Each row was made from one walk, in order. Every step used is in the known rows, and no mark comes twice. Write each row's walk.
Known rows
gola/vova/fozig/mibop/lesilag: -7	6	8	-1	7	-9	13	0	2	-5	4	13	24	4	-1	-2	13	-6	23	9	-3	-15	7	-15	6	12	15	-23	-10	35	10	9
mibop/dubev: -6	-13	2	6	-2	-6	16	-2	2	-4	0	-6	7	-5	7	-7	-6	2	-12	15	-2	-17	1	10	3	-2	5	9	9	19	4	2
lesilag/mibop/dubev: -12	-18	5	-1	-2	4	15	1	6	-11	-4	-10	5	9	10	-16	-17	2	-9	19	-1	-13	3	11	15	-8	-2	10	15	23	-1	-3
barab/lasez: 7	8	-2	21	-5	-8	4	-3	7	17	-6	-6	14	-14	2	-8	4	-1	-2	15	7	8	3	1	14	2	17	-15	1	17	-13	-5
gola/vova/fozig/mibop: -4	-5	14	-5	13	-1	14	3	0	8	-4	16	25	0	-2	-10	14	-13	15	5	1	-20	9	4	3	1	6	-14	-17	32	8	-4
mibop/lesilag/ramo: -12	4	14	15	-7	-18	2	0	8	-17	10	-6	10	-7	-5	-12	-12	-10	3	10	-1	-7	5	-16	3	31	3	-31	4	26	6	3
lesilag/ramo: -10	-7	20	14	-4	-11	1	5	7	-5	3	-5	10	-11	-5	-20	-13	-17	-7	8	4	-10	5	2	1	20	-6	-23	-1	23	4	-9
dasel/fozig: 15	-13	7	16	3	-6	16	-5	-1	-3	-7	-8	16	-8	-2	-24	-1	-10	-8	20	-3	1	10	16	3	-10	3	-7	8	6	7	4
kuni/leti/lesilag/ramo: -24	9	15	13	-4	-9	2	0	1	-5	1	-5	13	-8	-4	-28	-18	-11	-3	1	-9	-8	16	-8	-8	35	-2	-11	-4	20	9	-9
dubev/dasel: -8	-8	-8	10	5	3	5	-5	10	2	-3	-2	2	1	0	10	-14	-19	-3	4	3	2	5	2	7	-2	9	-4	0	3	10	1
fozig/mibop/lesilag: -11	6	1	2	3	-22	8	-4	8	-18	0	13	15	0	-6	-8	6	-6	17	5	1	3	8	-19	6	13	16	-26	-3	28	14	13
dubev/dasel/fozig/mibop/lesilag/leti: -2	4	-8	-2	5	-6	16	-17	1	-27	-5	4	16	3	12	-1	4	-14	18	-7	-9	2	25	-8	4	19	8	-20	-15	27	16	20
gola/vova/dubev/mibop/lesilag/dasel: -13	14	15	-3	-3	7	-2	3	-4	-13	18	-11	5	13	3	-1	5	6	13	21	2	-19	-9	-17	16	2	6	-2	4	43	-5	11
barab/dasel: -6	-15	-1	25	5	-2	12	-1	11	5	-1	10	21	-14	3	3	-3	-11	-12	10	-5	6	4	8	7	-12	-2	-9	7	5	3	3
lasez/barab/dasel/dubev/mibop/fozig: 17	-34	-19	9	7	5	11	5	-7	-4	1	14	8	3	10	-1	2	-8	-16	16	0	23	-2	9	1	-5	-22	1	6	19	11	-11
lasez/barab/dasel/fozig: 10	-24	-7	29	3	9	18	-14	2	0	-8	2	18	-15	14	-2	4	-25	-11	27	-5	5	7	15	2	-15	-9	-9	4	-4	15	3
lesilag/mibop/fozig: 13	-11	3	9	7	-3	17	2	3	2	-12	-4	8	8	-4	-22	-16	-6	-7	16	6	19	1	11	12	-14	-8	3	23	9	-6	-15
barab/dasel/dubev: -3	-26	-7	12	1	5	10	19	7	1	9	12	18	-11	7	3	-7	0	-15	10	-12	2	-1	14	-1	-7	-5	-3	-1	13	10	0
kuni/leti: -14	1	0	12	-1	-14	9	-6	-2	5	-9	5	10	-13	-1	-22	-4	2	-2	8	7	-2	22	4	-3	16	11	-12	5	18	4	-6
gola/vova: -12	8	20	7	2	-2	19	5	4	6	8	-6	15	-3	-5	-10	2	-7	3	11	1	-24	2	11	8	-5	13	-6	-1	15	-13	-4
barab/dasel/fozig: 13	-23	1	27	8	2	17	-8	3	-1	-7	1	29	-13	3	-10	-3	-11	-14	18	-12	6	11	19	4	-21	-8	-6	8	0	9	8
dasel/dubev/mibop: -2	-21	-1	-8	1	-5	0	15	-5	-11	10	9	4	6	0	-20	2	3	-10	13	-1	5	6	7	8	8	-6	-6	-3	41	9	-2
mibop/fozig/vova/dubev/dasel/lesilag: 19	-2	-14	3	-11	18	-7	-2	-7	12	16	1	9	-11	6	34	-19	-14	-11	13	-5	0	-8	9	2	-1	-10	7	6	19	4	-1
barab/dasel/dubev/mibop/fozig: 19	-33	-11	8	11	-1	10	11	-6	-6	2	13	18	5	0	-8	-3	6	-19	8	-6	24	0	13	2	-8	-23	3	8	23	6	-7
vova/dubev/mibop/fozig: 22	-22	1	6	5	-1	5	7	-12	-4	-3	-1	7	1	-7	-18	1	-5	-6	18	7	12	1	9	6	-6	-20	5	14	26	-7	-14
leti/lesilag: -9	10	5	11	0	-6	15	3	7	2	4	-3	8	-1	-5	-13	-7	-14	-1	12	-11	1	-2	-4	6	3	12	8	4	5	5	2
dasel/fozig/vova/dubev/mibop/lesilag: 15	-11	1	1	-10	5	-12	-7	-10	-19	14	-3	10	-7	-1	-12	11	-4	5	26	-9	2	15	-2	10	11	-7	-8	-1	43	1	15
lasez/barab/dasel/dubev/mibop: -6	-32	-14	5	1	8	1	7	-2	-10	10	17	6	1	15	0	7	-11	-13	18	-3	9	3	6	7	2	-15	-9	-5	31	15	-2
lesilag/dasel/dubev/mibop/fozig/vova/gola: 27	9	2	-7	-3	15	-3	-4	-17	0	8	6	-8	-12	3	-7	0	14	-18	17	3	21	11	7	-8	-3	-19	7	-10	35	2	-3
lasez/barab/dasel: -9	-16	-10	28	1	6	12	-8	10	6	-2	11	10	-16	15	11	4	-26	-9	20	2	4	1	4	6	-7	-1	-12	3	0	9	-2
vova/dubev/mibop/lesilag/dasel: -7	6	3	1	-5	1	-8	0	-3	-14	12	-7	-1	9	4	-3	2	4	7	23	5	-2	-7	-21	16	5	4	-4	9	41	5	13
gola/vova/dubev/mibop: -8	-10	18	-3	0	7	3	11	-8	-9	13	-5	12	4	-4	-16	10	-8	2	18	2	-22	4	9	12	-2	-9	-3	-3	39	-17	-7
leti/lesilag/mibop/dubev/dasel/fozig/vova: 4	-12	-5	-5	-4	33	-2	-19	3	-3	0	-15	9	5	11	-2	-18	-12	-9	14	-24	-3	16	17	7	-8	-7	27	-7	13	13	10
lesilag/dasel/fozig/vova: 17	5	8	7	-7	15	-7	-16	-1	14	-1	-4	8	-19	4	-13	3	-3	-8	20	-3	1	7	15	3	-8	4	7	-4	21	12	10
lasez/barab: -6	-5	-5	16	-5	-2	12	-6	5	6	-2	2	-5	-11	9	-4	7	-27	-1	25	13	-3	0	0	6	5	10	-13	2	8	9	-9
ramo/lesilag/dasel: -16	15	14	16	4	-3	11	0	8	4	-1	-6	-9	-14	2	1	-13	-8	4	18	6	-2	-11	-14	11	-10	17	0	5	19	2	-5
ramo/lesilag/dasel/dubev: -12	2	6	4	1	4	9	19	5	1	10	-2	-8	-12	6	2	-15	2	-1	17	-1	-5	-14	-6	1	-5	12	3	-4	27	9	-7

Which walk is each row?
0	-11	-10	16	5	-6	13	-18	4	-20	-5	15	24	-5	10	2	11	-20	11	16	-6	7	12	-11	2	1	2	-27	-5	14	27	17 : lasez/barab/dasel/fozig/mibop/lesilag
-29	-9	-13	-4	3	17	10	-11	5	-11	-7	-13	4	20	14	0	-31	-3	-3	3	-14	-8	15	0	5	4	2	21	5	12	12	0 : kuni/leti/lesilag/mibop/dubev/dasel
-2	-3	6	-2	6	8	9	-5	-1	-24	5	-5	25	7	-2	5	3	-14	22	7	-10	-19	12	-5	0	-2	4	-15	-14	21	11	14 : gola/vova/dubev/dasel/fozig/mibop/lesilag
-14	-5	-12	-9	1	-1	7	-10	-1	-11	8	8	16	9	15	27	-17	-7	-8	2	-6	-15	-4	-1	4	3	3	-4	-1	28	25	12 : fozig/mibop/dubev/dasel/lesilag
-14	-19	-9	-7	9	4	8	-11	7	-13	-7	4	9	7	8	10	-10	-11	1	-3	-2	-13	9	4	0	-3	4	4	-11	18	23	7 : fozig/mibop/dubev/dasel
-15	12	11	14	1	-10	25	1	3	-8	-1	-1	-4	-23	8	-6	-4	-16	8	3	-1	-5	11	-3	10	14	12	-11	-8	26	-15	-8 : ramo/lesilag/leti
-15	0	5	8	-7	-3	-4	-2	4	-5	15	-3	12	-1	6	16	-30	-22	-14	3	-2	-10	-3	-5	4	23	-6	-25	2	24	15	0 : dubev/dasel/lesilag/ramo
-11	5	-1	-11	-1	-5	1	14	4	-11	11	11	7	6	6	-3	-1	10	10	9	-1	-2	-9	-16	0	8	13	-9	-6	37	27	13 : fozig/mibop/lesilag/dasel/dubev
4	-16	-1	1	14	0	8	-14	3	-12	-15	7	20	3	-1	-9	-1	-20	6	1	-2	3	17	9	-1	-8	-1	-13	-12	11	27	8 : dubev/dasel/fozig/mibop
-18	-7	4	-4	-2	8	18	2	6	-11	0	-14	6	16	9	-17	-20	-1	-6	18	-14	-12	-1	4	13	-7	0	23	12	18	1	0 : leti/lesilag/mibop/dubev
28	14	6	12	-4	4	10	-12	-9	6	-1	3	-2	-28	-5	-7	-1	-2	-15	16	4	18	19	11	-8	-5	-10	-1	-4	11	-9	-6 : mibop/fozig/vova/gola
-4	-13	-17	-9	4	5	6	-8	-5	0	6	12	18	8	20	32	-14	-9	-5	6	-8	-15	-3	-2	4	4	0	-2	-2	33	29	10 : vova/fozig/mibop/dubev/dasel/lesilag
-11	-9	-19	3	-5	2	12	-1	-3	-25	16	14	5	0	27	5	13	-7	3	7	-9	6	12	-10	10	28	-5	-18	-10	43	7	12 : lasez/barab/dasel/dubev/mibop/lesilag/leti
-15	18	4	0	3	-12	2	-7	7	-10	1	7	8	5	1	-3	2	2	16	9	6	1	-4	-25	8	6	19	-15	1	31	21	18 : fozig/mibop/lesilag/dasel
-17	3	16	5	-1	-22	-1	-2	8	-25	4	6	18	-3	-7	-16	-5	-14	12	-1	0	-7	10	-20	0	33	0	-38	-8	36	16	5 : fozig/mibop/lesilag/ramo
-1	7	0	-5	-15	3	-5	-5	-7	-18	16	3	2	-11	11	-7	16	-4	10	7	-5	-4	19	-6	14	31	-3	-9	-11	56	-13	12 : fozig/vova/dubev/mibop/lesilag/leti
-4	-3	6	-8	7	5	16	-11	-4	-13	-7	-5	18	9	9	-17	-2	2	0	11	-15	-16	0	2	-3	-12	1	21	-4	22	27	15 : leti/lesilag/dasel/fozig/mibop/dubev
-10	-17	-10	4	3	7	10	-8	7	-5	-2	-9	2	3	9	14	-18	-8	-9	6	-4	-13	3	7	3	-4	7	11	2	8	12	4 : mibop/dubev/dasel
9	-25	-7	8	6	11	15	-14	-1	-10	-7	-17	11	3	9	2	-15	-9	-12	13	-11	-10	10	18	0	-14	0	11	3	3	17	9 : mibop/dubev/dasel/fozig
-9	15	7	-6	4	-6	22	-3	-2	-9	5	11	21	0	11	-4	17	-6	26	-4	-6	-19	17	-11	7	26	13	-22	-19	44	-2	10 : gola/vova/fozig/mibop/lesilag/leti
21	7	2	10	-3	18	3	-22	-6	-3	0	-4	-1	-22	2	3	-5	-12	-13	17	-5	10	30	14	-8	-7	-8	-5	-17	6	5	7 : dubev/dasel/fozig/vova/gola
22	-25	-10	2	0	12	-8	0	-5	6	8	18	15	-13	2	-2	3	3	-19	7	-10	23	9	19	1	-3	-23	9	-4	31	4	-3 : barab/dasel/dubev/mibop/fozig/vova
-20	-2	14	12	4	-2	16	4	12	-9	-6	-6	-3	-3	-1	-15	-21	-17	6	19	3	4	4	-4	20	-10	4	-9	9	21	-11	-15 : ramo/lesilag/mibop
10	-10	0	1	11	-2	9	11	-8	-8	3	1	-5	3	-1	-9	-10	6	-6	15	2	18	-10	-4	4	-8	-9	9	7	33	5	-13 : ramo/lesilag/dasel/dubev/mibop/fozig
19	-1	-1	4	-5	23	6	-24	-9	-9	0	-10	-1	-20	9	7	-8	-3	-18	18	-10	-3	29	18	-11	-9	-11	8	-16	10	7	10 : mibop/dubev/dasel/fozig/vova/gola
-16	-7	2	3	-9	0	0	-4	2	-12	17	-8	12	2	13	19	-32	-12	-18	4	-7	-23	-4	-1	1	21	-9	-13	3	29	16	3 : mibop/dubev/dasel/lesilag/ramo
16	-14	12	3	6	4	11	8	-13	-3	4	-6	13	5	-8	-16	5	-4	-2	16	4	-5	-1	13	7	-11	-18	7	7	27	-19	-15 : gola/vova/dubev/mibop/fozig
-17	3	8	2	1	4	12	5	10	-5	-1	-6	6	15	0	-23	-17	-14	0	17	-9	6	1	-1	18	-5	3	7	11	12	-1	-4 : leti/lesilag/mibop
-10	9	-1	0	-3	-16	11	-8	-4	-25	7	3	5	4	9	-14	10	-1	8	2	-1	6	17	-13	17	30	6	-19	-2	45	-5	14 : dubev/mibop/lesilag/leti
15	-18	-7	2	-5	21	-3	-22	-1	2	0	-9	8	-13	9	5	-7	-9	-13	11	-13	-8	18	23	-1	-6	-3	14	-9	13	14	11 : mibop/dubev/dasel/fozig/vova
-11	-2	0	-12	2	5	-3	14	-5	-8	14	2	-1	17	5	-16	-3	6	-7	14	-9	5	-8	-7	8	5	-1	13	-3	39	17	5 : leti/lesilag/dasel/dubev/mibop
25	-1	0	10	-4	1	2	-8	0	19	-2	6	7	-23	-6	-8	1	-5	-9	10	2	14	8	15	1	-1	-2	6	3	15	-3	-7 : mibop/fozig/vova
-5	-27	-15	15	-3	11	11	12	6	3	9	14	7	-14	17	10	0	-15	-12	19	-6	1	-4	10	-3	-3	-5	-7	-4	10	17	-5 : lasez/barab/dasel/dubev
21	-26	-18	4	-3	18	-6	-5	-6	8	7	19	6	-14	11	5	10	-9	-16	15	-5	21	6	15	0	1	-23	6	-7	29	10	-7 : lasez/barab/dasel/dubev/mibop/fozig/vova
-15	-2	-6	-2	-3	7	3	-2	6	-5	6	-1	8	19	11	13	-30	-14	-8	14	-1	4	-4	1	22	-5	0	-10	15	20	8	2 : dubev/dasel/lesilag/mibop
13	-2	-1	5	1	-6	17	2	-3	2	0	-1	15	12	2	-7	-24	-3	-12	19	3	17	-9	7	16	-9	-9	-3	29	18	-3	-9 : dasel/lesilag/mibop/fozig
-22	24	3	8	-1	1	6	-5	1	9	-3	-5	4	1	5	-15	-11	3	2	9	-3	-2	1	-12	0	9	17	11	6	15	13	4 : kuni/leti/lesilag/dasel
-12	21	7	7	1	3	8	1	7	9	3	-7	0	5	2	-8	-9	-4	0	15	-5	-1	-14	-11	8	-4	16	16	7	10	11	7 : leti/lesilag/dasel
-16	3	-11	-14	-2	-1	15	-12	-5	-16	7	9	15	4	26	20	-10	-8	-1	-10	-8	-18	7	1	6	18	1	-5	-12	40	14	14 : fozig/mibop/dubev/dasel/lesilag/leti
22	-14	6	3	-10	22	-5	6	-2	10	1	-3	5	-16	-3	-12	-7	-10	-3	22	2	3	5	19	7	-10	-19	13	7	24	-15	-16 : lesilag/mibop/fozig/vova/dubev
-6	-7	11	-1	10	1	18	-12	-2	-18	-11	-4	11	-7	10	-10	-6	0	4	14	-5	-18	3	0	-2	-16	2	8	-8	29	20	5 : ramo/lesilag/dasel/fozig/mibop/dubev
2	-3	-6	-3	1	4	12	-8	-3	-27	-1	-1	15	0	12	1	5	-16	22	-2	-9	-8	21	-5	2	17	-1	-15	-15	31	10	16 : vova/dubev/dasel/fozig/mibop/lesilag/leti
7	-12	9	2	10	-11	13	-8	-1	-11	-14	9	24	-4	-5	-28	7	-13	5	9	0	0	16	11	0	-6	0	-16	-6	19	20	5 : dasel/fozig/mibop
8	-2	2	7	7	2	21	4	4	1	-9	-7	9	14	-5	-22	-20	-9	-4	14	-6	21	-3	3	12	-12	-6	16	21	3	-4	-12 : leti/lesilag/mibop/fozig
5	-22	4	12	14	-4	13	-11	3	-10	-14	16	36	-8	1	-15	7	-15	-2	6	-9	6	15	13	-1	-16	-10	-16	-7	13	21	10 : barab/dasel/fozig/mibop
-8	3	-11	5	-3	-2	5	-5	2	3	12	3	10	4	9	27	-21	-14	-11	9	-2	-1	-6	-2	11	3	9	-12	9	15	14	8 : dubev/dasel/lesilag
22	-8	-1	2	0	0	-6	-11	-7	8	-1	10	5	-10	-7	-16	7	-3	-11	11	3	21	12	12	7	3	-11	5	1	31	-3	-4 : dubev/mibop/fozig/vova
6	-5	2	-1	1	21	14	8	-5	0	10	-12	16	19	4	15	-28	-11	-3	17	-2	-7	-10	12	13	-18	-15	8	18	16	-13	-14 : gola/vova/dubev/dasel/lesilag/mibop/fozig
19	26	8	11	-9	10	3	-22	-8	-7	7	-7	-1	-21	5	-4	1	5	-5	25	-4	9	19	-4	-4	-3	1	-8	-7	19	6	19 : mibop/lesilag/dasel/fozig/vova/gola
11	-3	8	-6	-6	25	-17	-5	-12	-2	10	-7	5	-2	3	-18	8	-7	-3	24	-12	-3	5	6	8	-3	-16	20	-8	39	6	8 : leti/lesilag/dasel/fozig/vova/dubev/mibop
